Each row was made from one small tree. The marks that hang from a mark follow it in brackets, in alphabetical order. Every link used is in the known rows. Write each row's tree.
Known rows
G[A[L R]]: [ -5.0  -1.7  15.2  -5.3 -36.5  10.3 -15.4  31.4 -19.3 -15.9   1.7  10.5
  -1.4  14.0  14.4  16.4  15.7  59.8  58.1 -18.0]
U[A[E N R Y]]: [-47.4  -9.3  24.9 -17.1 -36.8  -7.8 -30.7  30.5 -31.9 -18.4  -8.4  10.2
   3.4  27.5  15.7   3.0  10.1  55.3  47.5 -26.3]
A[E L R]: [ -7.3  -8.8  20.3   9.6 -47.6 -14.1 -17.6  14.8 -25.9  -6.2   2.8   7.6
 -19.4  29.6  16.1  14.2  12.1  61.9  46.5 -22.1]
B[A[L] D]: [ 22.0 -13.4  15.6  -6.2 -21.2   5.2 -26.1  36.2 -20.3  -5.0   2.7  20.8
  13.2 -13.1  -1.3  26.6   0.3  55.7  42.0 -22.8]
A[E L N]: [-22.4 -25.4  35.3   5.6 -45.3 -21.6 -18.6  29.1 -32.4  -6.6   1.5   6.3
 -20.6  23.1  12.3  23.3   5.6  64.7  44.0 -26.9]
D[B[A]]: [ 11.3  -5.4   4.9 -11.8 -26.0   3.8 -27.3  23.4 -32.0 -13.6  -1.2  20.5
  22.3  -0.7   5.7  20.4 -12.3  40.5  24.6 -32.5]
A[E L N R Y]: [-43.7 -20.7  18.9  -5.6 -54.0  -5.6 -24.4  38.6 -31.3 -14.5  -2.1   3.9
 -29.0  55.8  20.8   9.3  10.6  66.0  56.1 -18.7]
G[A[E L R Y]]: [-51.5 -13.2  -9.9  -3.2 -55.0  12.0 -25.9  41.1 -26.4 -13.9  -0.5   4.3
 -19.3  36.5   8.7  -0.4  11.0  57.5  66.8 -19.9]
B[A[E N] D]: [-33.8 -24.6  26.8 -12.1 -25.9 -18.0 -32.6  43.2 -34.1 -11.8  -3.9  11.0
  15.6  -9.4  -4.4  -6.7  -4.5  59.3  52.7 -35.4]
E[A[L]]: [  8.9 -19.1  11.5   7.0 -36.8 -12.0 -19.2  11.4 -19.6  -8.1   7.3  21.2
   2.5  -3.6  18.8  19.2   0.9  41.7  30.1 -20.7]
U[A[L]]: [ 30.5  -2.9  30.2   1.0 -21.0  -0.4 -18.4  13.2 -19.1  -3.3   1.1  22.7
   9.6  -4.6   8.8  51.0   9.9  48.6  25.2 -20.2]
L[A[E R Y]]: [-69.5 -12.2  -5.8   5.1 -31.9  -5.8 -23.3  27.9 -28.8 -17.1  -6.7   5.4
  -8.6  32.4  19.4 -12.3  -6.2  51.1  58.6 -27.6]
J[A[E N R]]: [-50.4  -9.6  65.9   5.8 -38.5 -20.7 -22.5  29.6 -33.1 -17.2  -5.4   1.2
  12.8  26.6  25.5   9.8   9.2  54.9  55.8 -34.8]
B[A[R Y] D]: [-14.4  -6.8 -10.5 -25.3 -17.8  15.0 -29.8  37.3 -24.2 -18.1  -6.3  15.5
  22.1   6.7   7.4  -7.6  -3.4  53.8  49.6 -20.8]
U[A[E N R]]: [-28.2  -3.9  49.9  -8.5 -33.4 -20.4 -24.8  21.4 -29.8 -15.6  -5.7  12.0
   9.9  12.7  13.8   8.7  16.1  55.7  46.1 -30.8]
D[B[A[L N R]]]: [  8.9   1.4  40.1 -17.7 -43.4   9.6 -39.2  47.0 -27.4 -19.4   0.9  20.1
   3.1  35.3  16.2  30.2  12.1  57.5  50.9 -25.3]
A[N]: [-11.0 -18.2  29.7 -13.2 -21.1 -18.9  -9.0  24.4 -30.3 -16.2  -4.6   6.2
   4.9   8.2  20.3  13.3  -5.2  58.8  32.2 -27.3]
L[A[E N R]]: [-65.9 -11.9  41.8   2.5 -30.5 -22.8 -23.6  34.0 -31.0 -20.5  -5.7   4.2
  -5.2  23.6  21.6  -6.0   3.3  60.5  65.2 -35.0]
B[A D]: [  7.6 -11.9   5.7 -14.4  -8.3  -2.0 -22.1  28.9 -25.3 -10.5  -2.7  16.6
  28.4 -24.1  -1.6   4.8  -9.2  50.6  36.5 -27.9]
B[A[R]]: [ 12.4  10.1  13.9 -21.3 -18.1   3.0 -27.1  19.7 -26.7 -16.7  -3.7  14.4
  14.5   0.2  18.2  10.3   5.6  40.9  41.7 -28.2]
G[A[E L N]]: [-43.0 -23.3  27.7  -0.8 -48.8  -7.7 -21.7  45.5 -29.6 -11.7   1.5   4.3
 -15.8  12.6   3.2  14.4   9.4  60.6  62.2 -29.4]
U[A[E L R]]: [  1.1   0.6  37.7   7.4 -41.0  -9.5 -28.2  11.6 -22.7  -4.9   1.7  17.3
  -2.6  14.4   9.6  28.8  21.8  53.5  42.4 -22.7]
U[A]: [ 14.2  -2.9  20.4  -6.6 -11.8  -8.0 -13.1   5.8 -24.1  -8.8  -3.6  19.4
  25.1 -16.4  10.0  29.3   0.2  43.3  18.0 -26.4]
L[A]: [-19.5 -11.6  10.2   6.3  -9.9 -10.9 -10.1  18.6 -24.2 -13.4  -3.8  11.8
  11.4  -4.2  17.9  16.1 -12.0  46.5  37.6 -29.9]

Write each row's tree
[ 21.0  -3.0  22.2 -11.9 -25.6   7.6 -29.8  35.5 -18.3 -10.2   1.6  19.8
  12.1   0.4   5.5  15.7  11.1  60.9  54.3 -19.9]
B[A[L R] D]
[-47.2 -18.5  18.1 -12.0 -31.7 -10.9 -26.2  30.2 -34.4 -12.8  -8.0  10.9
   5.6  12.6   7.2  10.4  -0.2  50.2  35.1 -28.9]
U[A[E N Y]]
[-55.2 -20.7   7.1  -7.1 -14.8  -4.6 -20.6  44.3 -28.6 -21.4  -9.1   7.8
   2.7  20.2  22.8   8.4 -14.7  53.0  46.4 -27.3]
L[A[N Y]]
[ -6.7 -23.5  32.2  -2.8 -38.1 -15.5 -22.1  27.1 -22.0 -13.2   4.6  19.3
  -0.2   3.2  22.1  18.0   5.0  50.3  39.0 -21.1]
E[A[L N]]
[ -8.9 -11.1   7.4 -22.7 -28.7  13.3 -35.7  50.1 -28.9 -13.8  -3.4  15.4
  -8.4  18.5  14.7  33.8   1.8  48.0  43.9 -24.0]
B[A[L N Y]]
[-59.0 -10.1  17.1 -11.3 -18.3   0.2 -22.5  43.9 -26.7 -26.3 -10.0   7.2
  -0.2  35.3  29.7   0.3  -3.4  58.0  58.2 -24.6]
L[A[N R Y]]
[-27.4 -18.0  15.6 -14.3 -47.4  -0.3 -29.7  36.7 -22.0 -20.8   1.6  16.6
  -8.2  35.1  30.7   3.2   9.4  52.5  51.7 -14.2]
E[A[L N R Y]]
[-85.5 -17.2  13.9  -3.6 -34.4 -10.6 -27.9  43.6 -32.6 -22.6  -8.8   2.9
 -11.1  40.4  23.3 -13.2  -2.1  58.9  64.9 -30.6]
L[A[E N R Y]]
[-20.7  -9.3  12.3  -8.9 -29.2  -9.0 -31.2  26.8 -28.1 -11.7  -2.5  11.4
  15.7  -2.5  -1.0 -15.3   3.7  57.1  55.2 -31.3]
B[A[E R] D]
[-27.4 -28.9   8.7  -9.7 -42.3  -3.7 -26.2  35.8 -23.7 -16.5   1.9  18.1
  -6.1  19.6  22.4  10.8  -1.6  47.9  41.2 -16.9]
E[A[L N Y]]
[-20.8 -25.0  34.1  -4.8 -36.0  -8.4 -37.5  48.8 -29.4  -6.2   1.7  13.8
  -2.7   1.9  -4.3  15.0   4.9  64.4  58.1 -29.3]
B[A[E L N] D]
[-53.4 -20.7  -4.8 -24.5 -27.9   7.8 -15.3  49.4 -31.0 -23.6  -7.7   3.5
   5.4  13.7  11.7   0.9  -7.7  54.0  51.8 -26.6]
G[A[N Y]]
[ -9.9   1.7 -14.2 -25.2 -34.9  20.5 -33.2  33.4 -31.0 -21.3  -4.5  17.8
  15.9  30.8  14.2   5.0  -7.0  42.0  37.7 -24.9]
D[B[A[R Y]]]
[-39.6  -6.9  41.5  -5.1 -16.3 -13.5 -20.1  34.8 -25.0 -23.4  -6.6   8.9
   6.7  22.0  28.6   4.6   2.3  59.5  57.5 -29.2]
L[A[N R]]
[  6.6 -18.6  37.4 -14.0 -21.6   0.6 -30.7  50.8 -23.4 -10.6   0.5  18.6
  10.2  -3.8   1.2  24.7   3.9  62.8  50.4 -24.5]
B[A[L N] D]
[ -6.1 -12.0  25.1 -15.9 -28.1   5.3 -25.9  37.9 -24.0 -12.0  -3.8  19.8
   0.2  18.1  13.2  41.8   8.0  54.8  34.1 -19.0]
U[A[L N Y]]
[-42.1 -17.7   8.6 -20.5 -37.4  -7.8 -26.2  29.2 -26.5 -25.7  -3.5  12.9
   7.7  26.1  31.0 -16.3   0.9  48.2  45.3 -20.8]
E[A[N R Y]]
[ -9.6 -14.9  40.0  -7.9 -44.1 -13.0 -25.1  26.6 -20.2 -18.1   4.3  18.2
  -0.9  19.6  29.4   9.5  16.1  54.1  51.3 -18.1]
E[A[L N R]]
[-15.1 -12.0  21.5 -15.7 -41.0   2.5 -20.8  40.6 -25.4 -18.6  -3.4   8.8
 -17.4  49.4  27.4  19.7   9.2  65.5  50.1 -13.7]
A[L N R Y]
[-28.0 -13.6 -11.2 -13.4 -34.9  -2.0 -21.0  14.5 -23.4 -21.3  -1.1  16.0
  10.4  15.9  27.6 -16.7  -3.3  41.0  37.7 -18.1]
E[A[R Y]]
[ -9.6 -13.1  66.4   9.7 -28.1  -5.8 -19.7  35.9 -24.8 -11.1  -0.6  10.2
   8.5  18.1  23.6  50.6   7.4  54.0  41.7 -27.2]
J[A[L N]]
[-16.9 -10.4   0.9  -1.8 -39.6  -6.2 -32.1  20.8 -38.1  -9.1   0.2  16.0
  10.5   4.7  -1.6   9.6 -11.2  41.8  31.6 -37.2]
D[B[A[E]]]
[  7.0  -2.1  16.2 -18.9 -13.5   1.2 -26.1  29.4 -23.1 -15.3  -2.9  15.9
  29.1  -7.8   6.9  -2.8   2.4  55.9  47.9 -24.7]
B[A[R] D]
[  5.5  -0.7  -5.4 -13.8 -45.4  27.8 -37.8  39.5 -26.7 -16.1   0.5  21.6
   0.8  41.8  13.2  27.1   1.9  48.1  44.6 -19.5]
D[B[A[L R Y]]]
[ -6.3  -0.2  34.6 -24.5 -32.2   1.8 -34.0  39.5 -33.1 -23.4  -4.1  16.9
  19.5  25.1  16.0  10.1   2.6  53.0  46.2 -32.3]
D[B[A[N R]]]
[-69.2 -21.8 -15.9  10.0 -25.7  -9.7 -21.3  26.5 -31.4 -11.9  -5.2   5.9
  -7.6  16.3  12.6  -2.6 -16.8  46.8  45.4 -30.2]
L[A[E Y]]
[-39.4 -19.6  17.8  22.5 -43.2   1.9 -24.4  30.1 -29.7  -4.3  -0.4   6.1
  -5.2  28.3  15.4  33.4  -0.8  46.7  42.7 -24.5]
J[A[E L Y]]
